Each row was made from one walk, in order. Every step used is in the known rows, and no mark comes twice. Write each row's walk.
Known rows
losu -> tiporos -> tera -> viti: [  3.1  -2.7  -4.8  24.0 -31.0  20.5 -11.2   7.0 -19.5 -40.6 -15.5   2.8
   8.8   9.9 -15.8 -11.7 -18.8   3.0  -0.2 -17.0]
nule -> nalu -> pegeb -> viti -> tera: [  4.7  -9.1 -20.8   3.9  -0.6  -8.7  11.4  12.2  -7.4  15.0 -22.5 -20.8
   5.6  -6.7  12.5  -1.4  -0.8   0.4   3.1   6.4]
nule -> nalu -> pegeb -> tiporos -> tera -> viti: [ -8.3 -15.4   2.9  33.7 -23.7 -23.5  -5.2   6.6 -46.9 -33.9 -34.1  -0.8
  12.9  11.5 -20.8 -10.1  -7.1  -0.6  -5.0  -3.5]
nalu -> nule -> viti: [-41.0   7.6 -24.3  -5.7  13.4   4.3   7.7 -27.5  19.0 -11.7  31.5  17.0
 -10.2  13.7   7.1  54.4 -10.6   1.3  10.8  -1.7]
nule -> viti: [ -4.5  12.5 -15.7 -10.9   5.9   0.3   4.1  -5.9   7.6  -5.2  23.0   2.8
  20.2  11.6  -4.8  24.1 -19.3  -0.8  13.3   3.5]
losu -> tiporos -> zupaz -> viti -> tera: [  3.2  -0.4  -6.3  -2.3 -21.0 -20.2  11.6  25.2   4.5 -15.3  -5.1  -0.5
  30.3  -7.3 -33.3 -21.3  23.0   0.7  -4.0   4.2]
tiporos -> zupaz -> viti -> losu: [ 18.3   3.4  13.7 -24.2  11.5  17.1  17.3  -0.6  27.7  23.2  16.4 -13.1
   7.3   0.5 -19.6  -0.6  11.2   0.3  -1.3  12.9]
tera -> viti: [ -2.6 -13.6  -4.9  -6.3 -11.0  60.7   6.1 -11.2  11.1  -2.0  10.0   4.3
   8.0  13.9   1.5  13.8 -17.0   6.2  15.3 -17.5]
nule -> nalu -> pegeb -> viti: [ -2.9  -3.8  -9.3   2.3   6.4 -12.1  -0.6 -18.8 -13.4  27.1  -8.7 -17.3
  -0.8   8.0  27.6  21.5  -9.7   8.7   1.8  -3.1]
losu -> tiporos -> tera: [ -5.3  -7.7  -4.4  32.8 -12.2 -17.6  -7.3  11.8 -43.3 -26.7 -14.4  19.7
  38.2   0.6  -0.8 -15.4 -10.4  -4.9  -4.3 -15.2]
tera -> viti -> losu -> tiporos -> zupaz: [  8.1  22.4  19.5  -5.0 -16.3  20.0  -5.1  -7.4  24.3 -16.1   2.0 -15.7
 -19.4  -5.1  13.1 -21.3  -3.1   3.8   0.3  -5.5]
pegeb -> nalu -> nule -> viti -> losu: [ 15.5  20.3 -18.5 -25.0  38.7   9.7  -0.1 -17.5  22.9  19.6  27.8  12.1
 -35.1  -3.8  32.5  29.7   4.8   3.4   3.8  32.6]
nalu -> nule -> viti -> tera: [-35.7   1.7 -34.9  -6.4   3.2   7.2  19.5   3.0  24.2 -21.5  17.4  11.1
  -5.2  -1.1  -7.2  30.1  -0.7  -6.3  12.5   6.9]
nalu -> nule -> viti -> losu: [-23.7  22.5 -11.9 -21.2  20.7  20.0   4.7 -20.5  39.3  -4.1  36.2   7.7
 -28.5   6.2  24.4  33.9 -10.3  -1.9   7.3  13.7]
pegeb -> tiporos -> zupaz -> viti -> tera: [  3.9 -21.4   3.7 -10.1  -0.6  -6.8  -1.8  35.4  -8.8 -10.6 -11.9   1.7
  31.6  -8.8 -43.3  -7.8  28.5 -12.3   0.3   7.5]
tiporos -> zupaz -> viti -> tera: [  6.2 -17.0  -9.4  -7.4  -4.1   5.8  32.2  21.9  13.5   7.0  -3.0  -9.3
  35.5  -6.1 -51.1  -3.6  21.9  -4.8   4.4   6.2]
nalu -> pegeb -> tiporos -> zupaz: [-49.5 -24.2  33.2  25.0  10.1 -41.2  -1.8 -12.5 -43.4  11.7 -21.1  20.5
  20.7  -8.8   6.4   2.8  14.5  -7.9   3.4 -37.7]
tiporos -> zupaz -> viti: [  0.5 -11.5   1.1  -8.5   4.8   2.4  20.9 -10.5   7.0  16.2  12.6  -2.6
  29.5   7.6 -36.5  19.5  12.8   3.5   2.6  -1.1]
nalu -> nule -> viti -> zupaz: [-21.3   3.4 -20.3  -0.8  16.8  -8.7  19.9 -27.6  41.1  15.8  35.1   0.3
 -19.2  -2.5  -6.1  40.2  -1.5  -3.2   5.4   1.1]

Which walk is each row?
[ 17.4  -7.7  -5.3   7.9  10.4 -24.3  11.0 -18.7   8.6  54.5  -5.8 -32.9
 -11.0  -8.5  14.7   7.5  -1.2   3.8  -3.6  -2.4]	nule -> nalu -> pegeb -> viti -> zupaz
[ 10.8  17.2   8.3 -18.1 -20.3  48.0 -16.8   1.4  21.4 -16.4  11.6   3.0
 -15.8   6.2  32.1 -24.5 -18.0   9.2   3.5  -5.7]	tera -> viti -> losu -> tiporos
[ 21.2  -9.6  -0.6  28.2 -28.1   7.7   0.0   8.2   2.7 -14.6 -12.0 -12.3
  -2.5  -6.8 -28.7 -24.6  -9.3  -1.5  -6.3 -16.2]	losu -> tiporos -> tera -> viti -> zupaz
[-19.3  -5.9 -10.5  20.0  -3.8 -38.2  32.1 -21.0 -26.0  15.2  -3.7  12.7
  40.6   7.1  23.1  -0.1  -3.8   7.3   2.5  -7.8]	nule -> nalu -> pegeb
[-14.2 -17.5  31.7  11.4  -8.1  31.6 -16.2  18.2 -25.1 -13.5 -28.5   6.9
 -20.8   0.8  -3.5 -25.0  -8.8  -7.5  -0.9 -20.8]	nalu -> pegeb -> tiporos -> tera -> viti -> losu
[ -9.5  -5.9  20.7 -20.8  23.0  42.2 -12.3  -7.1   7.7  47.2  -4.7  -8.2
 -35.2  -1.9  44.5   6.0 -12.3   2.1   6.5 -19.9]	nalu -> pegeb -> viti -> losu
[ -2.5   5.7   4.5  -3.3 -13.0 -26.0  -0.1  -5.9  -1.9  -6.3  10.5   3.2
  23.9   7.0 -18.2   2.2  12.9   8.8  -5.8  -4.7]	losu -> tiporos -> zupaz -> viti
[ 30.7   9.7   5.7  -1.8   6.4  24.7 -42.7  21.7 -11.4  -8.3 -14.4 -17.9
 -22.2  -6.2  20.9 -15.2 -18.3  -6.6  -7.7   2.4]	pegeb -> viti -> losu -> tiporos -> tera
[ 19.8  16.8   5.5 -34.2  -8.7  19.5 -13.8  13.0  13.0   1.4  22.1  14.1
   7.4  11.6  20.4 -22.0  -0.4  10.0  -5.9  11.3]	zupaz -> viti -> losu -> tiporos
[ 22.9  -5.8   3.7   2.6  -7.2  65.7   4.8  13.9   8.6 -13.5  -6.4 -13.0
  -7.4   3.5 -17.1 -14.4 -19.8  -5.2   4.3   0.2]	tiporos -> tera -> viti -> losu
[ 13.1   7.0   6.1  16.9  -3.8  -3.1 -11.9  21.8 -24.2 -20.5  -9.4  11.7
  19.6  -6.1  16.0 -35.8 -12.3  -7.8  -7.6  -0.2]	viti -> losu -> tiporos -> tera
[ 18.0 -19.3  -1.4  -3.3  -7.3  47.5  18.4 -10.9  33.0  25.3  12.3 -12.6
   0.8  -2.8 -11.7   0.7  -9.4   1.6  10.6 -17.3]	tera -> viti -> zupaz
[ 17.3  21.3   2.4  16.7  -5.3 -37.9 -22.3   9.1 -24.1  -5.5 -27.9 -24.8
 -21.3  -2.9  28.5 -26.5  -9.8   2.4 -17.5  13.7]	nule -> nalu -> pegeb -> viti -> losu -> tiporos -> tera
[  7.6  39.4  -4.4  -6.9  25.8 -48.5 -10.4 -22.7  16.8  -0.7  16.0   0.7
 -42.2 -15.8  27.2  15.6  18.8   4.4  -7.7  30.8]	pegeb -> nalu -> nule -> viti -> losu -> tiporos -> zupaz
[ 12.5  37.2 -15.4 -20.5  22.4 -18.9 -21.5 -12.4  12.7  -1.7  23.5  21.0
 -40.2  -4.3  51.3  12.4   4.7   9.0  -4.1  30.5]	pegeb -> nalu -> nule -> viti -> losu -> tiporos
[-19.1  -7.7  41.2 -17.4  10.5 -17.1  -4.0   2.7  -6.6  22.5  -4.8   9.1
  -8.9  -1.2  -6.8 -10.8  21.3  -1.7  -5.9  -7.7]	nalu -> pegeb -> tiporos -> zupaz -> viti -> losu
[ -0.7 -19.1  15.3 -10.8   7.4 -11.0 -13.1   4.0 -16.3  -0.4   2.5   7.0
  27.1   6.4 -28.5  13.6  19.3  -4.3  -1.7  -1.2]	pegeb -> tiporos -> zupaz -> viti
[ 18.7  29.2 -17.4   3.6  17.4 -28.4 -20.7   2.3  -7.3 -19.2   2.3  11.6
 -36.0  -7.6  15.8   3.9   3.7   0.5 -11.6  34.6]	pegeb -> nalu -> nule -> viti -> losu -> tiporos -> tera
[ 12.1 -20.6   6.0  37.9 -19.1 -36.9   8.0   7.4 -23.3  -6.4 -30.4 -17.0
   2.0  -5.5 -31.9 -23.1   1.6  -5.9 -10.6  -1.6]	nule -> nalu -> pegeb -> tiporos -> tera -> viti -> zupaz
[-31.0 -27.9  19.3   0.2  -5.9 -28.7   9.1  25.2 -19.9   5.6 -24.4  10.6
  17.3  -9.2 -37.9 -13.4  32.5  -6.1  -0.6 -13.9]	nalu -> pegeb -> tiporos -> zupaz -> viti -> tera
